Each row was made from one path, in order. Every step used is in the known rows, and no mark comes twice. Write each row's path.
Known rows
r > d > h > n: [ 12  24 -29 -11   0   3   7   4  -3   5 -10 -18  26  13  14   7 -11   3
   4 -17  16   4  10  -4   1 -16 -15   1  -4   8   2  -7  24   2  14 -10]
t > l > m > d > h > q: [ 13 -14  -3  -5  -4  -7   3  18   4  10   6 -26 -19  -9 -27  -9  -2  12
   4   9 -20 -10 -10  -3  21  -5 -27  11 -10  -2  16  12 -10  -1 -24   9]
t > d > r > q > h: [ -5  11 -16   1  25  -5  -6  19 -22  -1 -16 -14  16 -16  -6 -14   1 -11
   1 -16   4  28  -6 -13   2  28  24  19   3   7  12   1  -5   3   1   0]
m > d > r > f > h > l > t: [ 13   3  27  11  -9 -14 -22  32   0  -6 -13  11  18 -10   4 -13  36  20
 -19 -24 -13  14   0  20  -2  -8   6  28  16  -7  12 -15   0  14   5 -12]
t > d > r > f: [ -5  13  -6   1  24 -17  -2  22 -21  -2 -20 -11  11   0  -8 -11   7  17
   2 -25 -33  36   0 -16 -11  17  14  11   3   6  -5 -10  12  12   9  -4]
h > d: [ 17  20  -7  -1   2  32  13   0   6  -1  13  -6   9  19  -7  12   6   5
  15   1   1  -6  -2   2  10 -15  19  -6  12 -12 -30 -13 -24  -7   2   5]
f > h > l > t: [ 22 -20  21   5  -5   6 -17   6  18   2  41  14   8  -2 -15 -12  24  -3
  23   8   9 -17   4  40   7 -13   1  -6  28 -13   7   8 -18   7 -27  10]
n > m > d > r: [ -7   2  33   3 -27 -22  11  -8 -10  12 -32  -6 -17  -7  13   6 -11  13
 -24   1   0  10 -10 -22 -14  -7  -6  -8  -4  -6  -8   8  -8   1  30 -16]
l > t > d: [ -4 -15 -10   1  19   6  -1  30  -1 -15  -2  -4  -8 -14 -28   3  24   4
  28  -1 -23  10  -8  14 -26 -16  11 -19  13 -31   8 -13  -3 -46  -6   0]
m > d > r > q > h: [ -4  18   3   1   5  -2  -9   9 -21 -10 -17   5  15 -15  20 -10  15  -8
 -32 -22  17   7 -11 -12  10   8  18  34   3   1  15 -14 -18  -1  10 -15]
f > h > l: [ 22  -4  21   2  -6   5  -9 -15  12   7  45   8   9  12  -6 -10   6  -5
  15   3  18 -18   9  20  19  -8   3   2  28   0  -6  10 -15  28 -24  12]
l > t > d > h > n: [  8 -10 -19   0  13   8  -2  30   4   0  -6 -18  13 -17 -30   3   7   1
  27  13  -7   5  14  18 -25  -5  -5 -10  -4 -12  29  -2  27 -40   3  -4]
h > l > t > d: [ 17 -32   4   7   3   9  -5  29  22  -5  26   1 -12   3 -38  10  25  12
  32   5  -8  -8 -28  34   6  -9   9 -10  36 -21   5 -14 -12 -12 -15  18]
d > r > f > h > l > t: [  9 -11  19   7   7 -16 -26  24  -5   2  11  29  26  -7   8 -24  38  17
   0  -7 -28  14  -2  30   6  23  -3   9   8   7  10   4  -6  30  -2  -8]
h > n > m: [-11  -8 -11  -6 -14  12  18 -38   1   3   4   7  -3  23  13  42 -37 -10
   0  27  11 -12  -3 -17   3  10 -15 -21  -5  13 -11   2  16  -4  23  -9]
r > f > h > n > m > d: [-14  25   2   3  -8  -3 -13 -17  -6  -2 -18 -10  10  21  22   3 -23   5
 -18 -12   6  17  14  -8  -9  -9   6  11   5  17  -9  -9  20  15  -4 -20]
f > h > l > m: [ 16 -24  16   2  -5  -2 -13 -18  26   7  43   8  -5   7 -22 -11   9   8
  11  14   7 -17  12  24  19  -1  -8  -9  14  -4  -6  20 -24  26 -26  23]
h > n > m > d > r > f: [-11   5   0   0 -20  -4   7 -17  -6   3 -29   3   8  16  22  32 -26   4
 -25   5   2   9  -1 -20  -3  11 -12   6  -7  18  -4  -9  29   9  34 -20]
l > t > n > m > d > r > q: [-24 -19 -14   1  -1  -7  -9  25  -6 -22 -19  21 -19 -18   4   8  -1  -6
   8   8 -10  19  -8  12 -34   2  -9  -1  -8 -22  32  -4  11 -47  18   5]
n > m > d > x: [-14  14  22   2 -22 -20  18 -19   2  21 -26  -6 -30   5   5  16 -22  11
 -20   8  17   7  -6 -23 -17  -9  -8 -32 -15 -11  -5   7  -1  -5  34  -5]
q > h: [ -4   8   3 -10  12  10  -2 -16  -5  -6  18  -6  -1   0   6 -19  -1 -11
  -1  -2   2 -17 -17   1  26  16  33  -6   8   2 -17   4 -18 -12 -25  -2]
q > r: [ -2  -8   0   6  11  16   4 -12  -5 -37  12  35  -6   0  20  -1  21   7
   7  -5  -6 -21 -21 -17  10  17  -6   1   0   9 -22   2 -14  18 -12  -1]
f > h > q: [ -3   8  -8  -8  12  16  -1 -29  -4   3  12   6  23  -5  14 -11   4 -30
  10   1  17 -11  20  18   9  -1   9   4   9   4   3  14 -21  19 -10  -3]
l > t > d > m > n: [ -2 -26 -13  -5   4  -6  12  27   4  -2  -8  -1 -11 -15 -31  10  14  -4
  25   7 -19  16  11   9 -32 -19  -1 -23  -9 -21  18  -7  25 -34   4  10]
n > m > d: [-14   6  24   4 -24  -9  14 -20  -3   6 -25 -15 -32   5   7  12 -22   9
 -16   3   9   1 -15 -24 -16 -28   1 -15   5 -12 -16  -2 -13 -14  16 -12]
x > d > r > q > h > f: [ -5  23  -1  21  24  -5  -3  22 -18  12 -18   1  20 -10  17 -12  19 -24
 -29 -27   2   4 -13 -11  11  26  28  27  -5  14  -6 -14 -31   6   6  -3]
l > m > n: [ -8 -36 -15  -9   2   4  20 -40  10 -17  15  12 -17  11 -28  14   0   7
  -1  14  -8 -15   5 -10  -3  -2 -20 -23 -25 -16   6  -7  -2 -26   1  14]
f > h: [  5   9   9  -3   7   3  -3 -21  -6  -2  29   7  12   1   8 -17   0 -13
   7   0   7  -7  23  -2  -1 -12   3  -4   9  -1  -7  12 -14   7 -16  -4]
r > q > h > l: [-12  -1 -20   1  18  25 -16 -12  -3 -10  28   8  -2   8  14  -6  -4 -23
   1  -4  37 -13 -39  14  41  19  26  11  25  14   8  -9 -45   3 -30   5]
x > d: [  3  14   7  15  13   7  13   6  -1  11   2  -5  -5   2   5   9  11 -18
 -16 -22  -6 -15 -10 -26   0 -18   6  -6   8  -6 -24 -32 -19 -13   4   7]
t > l > m > n: [ 16 -29  -2  -3  -7  -2  16  -1   0  -4  32  -4 -21  13 -35   6  -6   7
  15  11 -26 -11 -12 -18  15  -4 -28  -5 -14  -9  12  -2   3 -17 -28  18]
x > d > r > f > h > l > t: [ 17   1  27  29   4 -15 -20  46   8  21 -11   8  20 -15   3 -12  40   0
 -20 -28 -21   8  -7  14   2   6   4  11  10   3  -5 -23 -10  17   0   8]
r > f: [-25  12 -11  -4  26   5  -6 -12 -17 -19  11   8  -8  23  21  -4   3  16
  -2 -15 -30   7 -19  -6   3  -1   8  -3  10   8 -20 -25 -14   3 -10 -16]
d > h > l: [ 20  -8  12  -5  -1   3   0  -5  13  20  37  -9   2   3 -12 -15  -2  14
  13  17  12 -28  -4  16  19   3 -19  -4   5  12  11  11  -6  18  -9   3]
f > h > q > r > d > m: [  1   5 -13  -4   1  -1  -3  -6   2  -1 -15  15  18 -14  27 -12  16 -21
   8 -13  17   4  18  15   7   3  -1   7  -2  18 -10  27  -5  55  -9   8]

Write each row's path
[ -2  21  10   1   2  -7 -11   8 -16  -5 -32   4  27  -9  22 -14  21   2
 -28 -30  -7  15  10   3   1   0  11  36   4   4   6 -10  -2  26  16 -20]
m > d > r > f > h > q
[ 14 -27  10  10   7  -5 -17  43  12  -4  10   8   0   2 -27  -1  34  23
  21  -4 -26   9 -27  38   7  11   8   0  29  -9   7 -16  -4   6  -9  11]
h > l > t > d > r > f
[-13   2 -11   1 -18   9  10 -21 -10   2 -23   9  11   9  24  39 -29 -13
 -22  12  28   4  -3 -21   0  10 -16  10  -6  16  12  -5  15   3  36 -17]
h > n > m > d > r > q
[-13  18  24   4 -22 -21  16 -15  -5  17 -31 -32 -22   2   2  -6 -25  20
 -15   8  11   3   2 -11 -23 -21   3  -4  -8   1  -6  19  -3  -8  16 -22]
n > m > d > h > f
[  6  21  11  -4  -4  -1   5  -1  -5   3  -7 -20   2  -8   1 -11  -3   8
 -16  -9  13 -10  13 -12  -8 -27  -4  15  -4  -5   9  -7   5 -12   8 -18]
m > d > h
[-21   3  -5  -7 -13 -11  15 -14  -1 -15 -15  -5 -39  15   2  15 -44  -1
   2   4  -3  10   1 -24 -24 -10   0  -2  -4 -11  -7  -3  30 -29  14  15]
t > n > m > d
[-12 -18  -3  -2   5  -7   4 -14  11 -17   2   2 -28   0 -20   8  11  22
 -16   5 -16 -10  -1  -9   0 -16 -11  -9  -8 -21 -11  -4 -22 -17   4   6]
l > m > d
[  1   3 -23 -15 -11 -14  29   1  -5   4 -12   1  -3  17  13  16  -3  -2
   0 -25   1  17   7 -16 -10 -31  -9 -16 -11  -1 -12 -13  22  10  17  10]
r > d > m > n
[ -2  26  -3   0   6  -1 -14   6   2  11   4  -7  10  14  12 -15   0  11
   1 -10 -14  22  21  10   0  -9  15  -1   1  16 -29   0  -2  33 -15  -1]
r > f > h > d > m
[-20 -20  -5  -1  -7  -5   1  16   4 -21 -12   8 -33  -8 -10  11  -6   1
  15  12 -17   7  -6  10 -35 -15  -3 -17   0 -32  11  -7  19 -57   9   9]
l > t > n > m > d
[ 19   4  -9  -9 -16  16  29  -5  14  18   5  -3   4  16 -12  21  -3  -4
   9  11   5   0  22  -6   0 -16   7 -14 -17   1 -19  -6  14   7  14  17]
h > d > m > n
[-10   8  17  -2 -24  -8  12 -21   0  23 -41 -31 -19 -11   9   1 -25   4
 -15   9  23  -2  -1  -8 -11 -16  -6  -9  -7   1   4  15  -6  -5  17 -17]
n > m > d > h > q
[-18 -13  -7  -3  -5 -14   1  17   9 -10 -13  17 -31  -6 -10  14  -8   2
  12  17 -11  10   0  12 -37  -3 -10 -28 -17 -32  21   1  28 -50  22  14]
l > t > n > m > d > x
[  1 -14  -9   3  -1  -3  -1  23   7  11 -22 -25   0 -19 -29   5  -7   4
  25  20  -2  11  10  14 -32  -6  -7 -21  -7 -12  26   7  27 -40   6  -4]
l > t > d > h > n > m
[ 18  23   1  -5   1  24  -1  -1   7   5   5 -21  10   6  -8 -12   2  -6
   4  -2  12  -9 -10  10  29  10  48  -1  10  -4 -30   1 -22  -9 -24   7]
q > h > d
[ -4 -25  -6   0  15  -4 -19   3  -3  -1  17  25  11 -13   4 -13  19  -3
 -11   8   4  -2 -25  16  37  50   0  11  -5  14  18  12 -37  23  -4   7]
d > r > q > h > l > m
[ -5  19  13   1   3 -12  -4  12 -21 -13 -20   9  11   1  18  -5  21  20
 -31 -29 -22  16  -7 -14  -3  -3   6  27   3   0  -1 -22   0  10  19 -22]
m > d > r > f
[ 22 -13  -3  -2 -12  -8   4  17   7   7  19 -22 -11   2 -30   4 -12  15
   0  16 -18 -12  -2 -14  19  -5 -36  12 -14   2  14   8  13  -5 -19   7]
t > l > m > d > h > n
[ 24  34   7   2  -3   9   2  -5  14  24  15   0  26   7  -8  -7   2  -6
   9   6  24   5  37  10  -2  -3  12 -15  -8  -9  -7  16  -5  20   6  13]
f > h > d > x
[-25  -6 -13 -12  -4  -7  15 -23  -2 -11   6   5 -38  18   5  13 -45  -4
  16  17 -13   5  -1 -20 -21   5  -6 -18  -8  -5 -10   7  23 -23   8  16]
t > n > m
[  9 -28  -1  -6   5  -8   6  10  -1  -2  40  -2 -30   6 -27  -1  -1  15
  17  16 -40 -12 -24 -12  22   0 -27 -11  -3  -6  -6   9 -20  -6 -31  15]
t > l > m
[ -7   3  -3  -2 -24  10  17 -29   1   0 -15  -3  -2  18  12  42 -35  -6
 -14  14  21  -7  -1 -22  -3  -6 -10  -4   0   8  -8  -7  22  -7  26 -13]
h > n > m > d
[  2   3 -15 -14   7  21   1 -23  -1  -7  17   1  18  10   7   8 -15 -22
  -3   9  15 -21  -7   0  33  30  25   4   2  16 -11   1  12  -6 -14  -3]
q > h > n
[ 25 -13  16  10  -2   1 -16  18  19   5  25  -5   6  -5 -29 -13  19  -2
  29   2  10  -1  10  35  -1 -15  10  -2  33 -14   9   7  -6   4 -26  16]
f > h > l > t > d
[  7  11  18   0  -4  -9   7   8 -15  -9 -10  11  12  -7  11   1  20   7
 -26 -18 -10   0  -1 -16  -2  -8   0  21   1  -9   1 -13  -4   3  26 -14]
m > d > r
[ 10   8  -7  -5   0  16   0 -31  -1  -2  28  12  31  12  11   9 -13 -24
   5  11  20 -13  32  -1   3   0  -5   4   3  10   1   7  16  12  -3  -5]
f > h > n
[ -2   1   4   8   6 -14  19  13   7  31   1   0 -19  -6   9  12   6 -18
 -18  -6 -16  -8   2 -27  -2 -13  -9 -19 -11   8 -31 -13  -6  12  11  15]
x > d > m
[-18   3 -11  -5 -13  -6   6 -11   5 -13 -37  -6 -26  -4  10   3 -37  -3
   3   6  11   3   7 -11 -20  12  -9  13 -17   6   6  17  38  -5  12  14]
t > n > m > d > h > q > r
[-12  18 -14  -2  13  10 -14 -18  -9 -11  11   7  23  24  22  -2  -9  -2
  -2  -9  -5   8  15   1   3   5   4  10   5  21 -10 -11  14  20 -13 -16]
r > f > h > n
[ -8  14   6  17 -12   3 -17 -10  -1 -27 -31  12   4   5  31  -2  -2  15
 -16 -17   9   8  -2 -15  -4  12   0  23  -1  27 -21   4  20  37 -12 -11]
q > r > f > h > n > m > d
[ 31  22  16   3  -5   8  -5   4   0  16  11   1  40  -6  -2 -19  14  -4
   7  -2   8   6  34  10   3   1  13  10   1  -2 -10  17 -12  23   0   3]
f > h > d > r
[  6 -10  -6   5  -1  -8  -8  28   4  -7 -10 -18 -19 -10 -16 -16   8  25
  -1  -5 -28  -2 -20  -2  22  10 -26  24 -12  13   7   9  -3  19 -34   6]
t > l > m > d > h > q > r > f
[-15  20   0   1  19   0 -18 -12 -14 -10  13   1   8  18  21 -21   1   5
  -1 -18 -14  12   7   1  -2  -7  10   3  10  10 -15  -8  -9  15 -21 -14]
r > f > h
[ -3   9   3  -6 -19   7   2 -26   4   5 -17 -19   2   5   8  11 -31 -15
 -18   7  27 -11  -9  -9  18  15  25   2  -1  11 -13   6  17  -9  -4  -7]
q > h > n > m > d
[  4  -8  -8   2  18  -1  -5  35   2   0  -6 -20  -1 -24 -30 -14  17   8
  29   6 -14   9   6  19 -29 -13   0 -16   0 -21  25  -1   8 -42  -5  -2]
l > t > d > h
[ -5 -21  -7 -19 -10  -7  32 -24   0  11  19  19 -11   9   2  17 -10 -11
   1  15  -4  -6  18 -19  -6 -10 -19 -21 -29  11   0   2  26  10  14   8]
d > m > n
[ -5 -14   0  -3   2 -13  -1 -10  13   0  -2 -13 -20 -11 -25  -7   5  27
 -17  11  -8 -12  13  -5  -3 -12 -23  -7 -22 -13   3   9 -11 -13   4   2]
l > m > d > h
[-25  10 -29  -5  30  26 -12 -17 -20 -16  16   5   1   0  24 -11  -8 -30
  -4  -6  28  -5 -26  -3  25  16  24   8   9  11   7  -9 -41 -13 -24  -8]
r > q > h
[  7   1   5  22  11  -5 -27  28  13 -19  -9  22   3  -4  -2 -17  31  22
  14 -18  -2  15  -9  19  -2  25   4   5   1  12  -1   6  12  38 -22  14]
q > r > f > h > l > t > d > x
[-23   7  -9  -5  -8 -15  -2  -4  -9 -10 -26  -3 -23  -2  14   1 -40 -11
  -9   0  12  20  -3 -18 -12  19  11  15 -11   2   9   7  24 -18  12  12]
t > n > m > d > r > q > h
[-14 -11 -22  -4  18  32   7 -21  -4 -28  -8  31   5  -7  25   6  22 -16
  11  -2   4 -23 -22   8  21  27   2   7   4  13 -10   3 -24  27  -2  -1]
h > q > r
[  4  11  11   3 -26   2   1 -30   2  10  -5  -6  14   7  10  13 -31 -16
  -9   9  33  -2  30 -10  -8 -13  -5   3   2   8  -1  13  21   8   5  -9]
f > h > n > m > d
[ 11   8  17   2 -27  -7   0 -21  -3  16  -9   2  27  -1  13   8 -20 -12
 -15   9  25   3  34 -10  -8   2 -10   9  -6  10   6  21  26  19  18 -12]
f > h > n > m > d > r
[ -4   4 -16 -15  17  15   6 -18  -4  14   4 -10  16 -11   9 -14  -3 -12
  10  15  10 -21   9  15  10  10 -11   0 -12  15  20  15 -10   8   5 -12]
d > h > q
[ 21 -22  13  -1  -1   5  -9  14  19  15  33  -2   3  -9 -21 -15  15  14
  21  22   5 -26  -7  37  10   0 -19 -11   7  -3  24  10  -7  -6 -11   2]
d > h > l > t
[ -9 -25 -12  -4  12 -12   3  38   4   2  -1  -1 -17 -19 -27   6  20   2
  27  11 -30  15   2  15 -27 -15   1 -29  -2 -17   3   0   9 -24   1   9]
l > t > d > m
[ 13  20  11  13  12  -2   8  12   3  32  -4 -25   6 -13   1 -11   2 -11
 -17 -14   4 -17   8 -19  -3 -13  -7  -3  -9   6  -6 -13  -6  -9   3   1]
x > d > h
[ -5 -20 -15  -1  16   2 -22  24  -8 -13  15  32  15 -15   8 -12  17 -15
   4   4   3   6 -23  26  21  48   8  21   0   5  31   3 -10   0  -2  12]
d > r > q > h > l > t > n
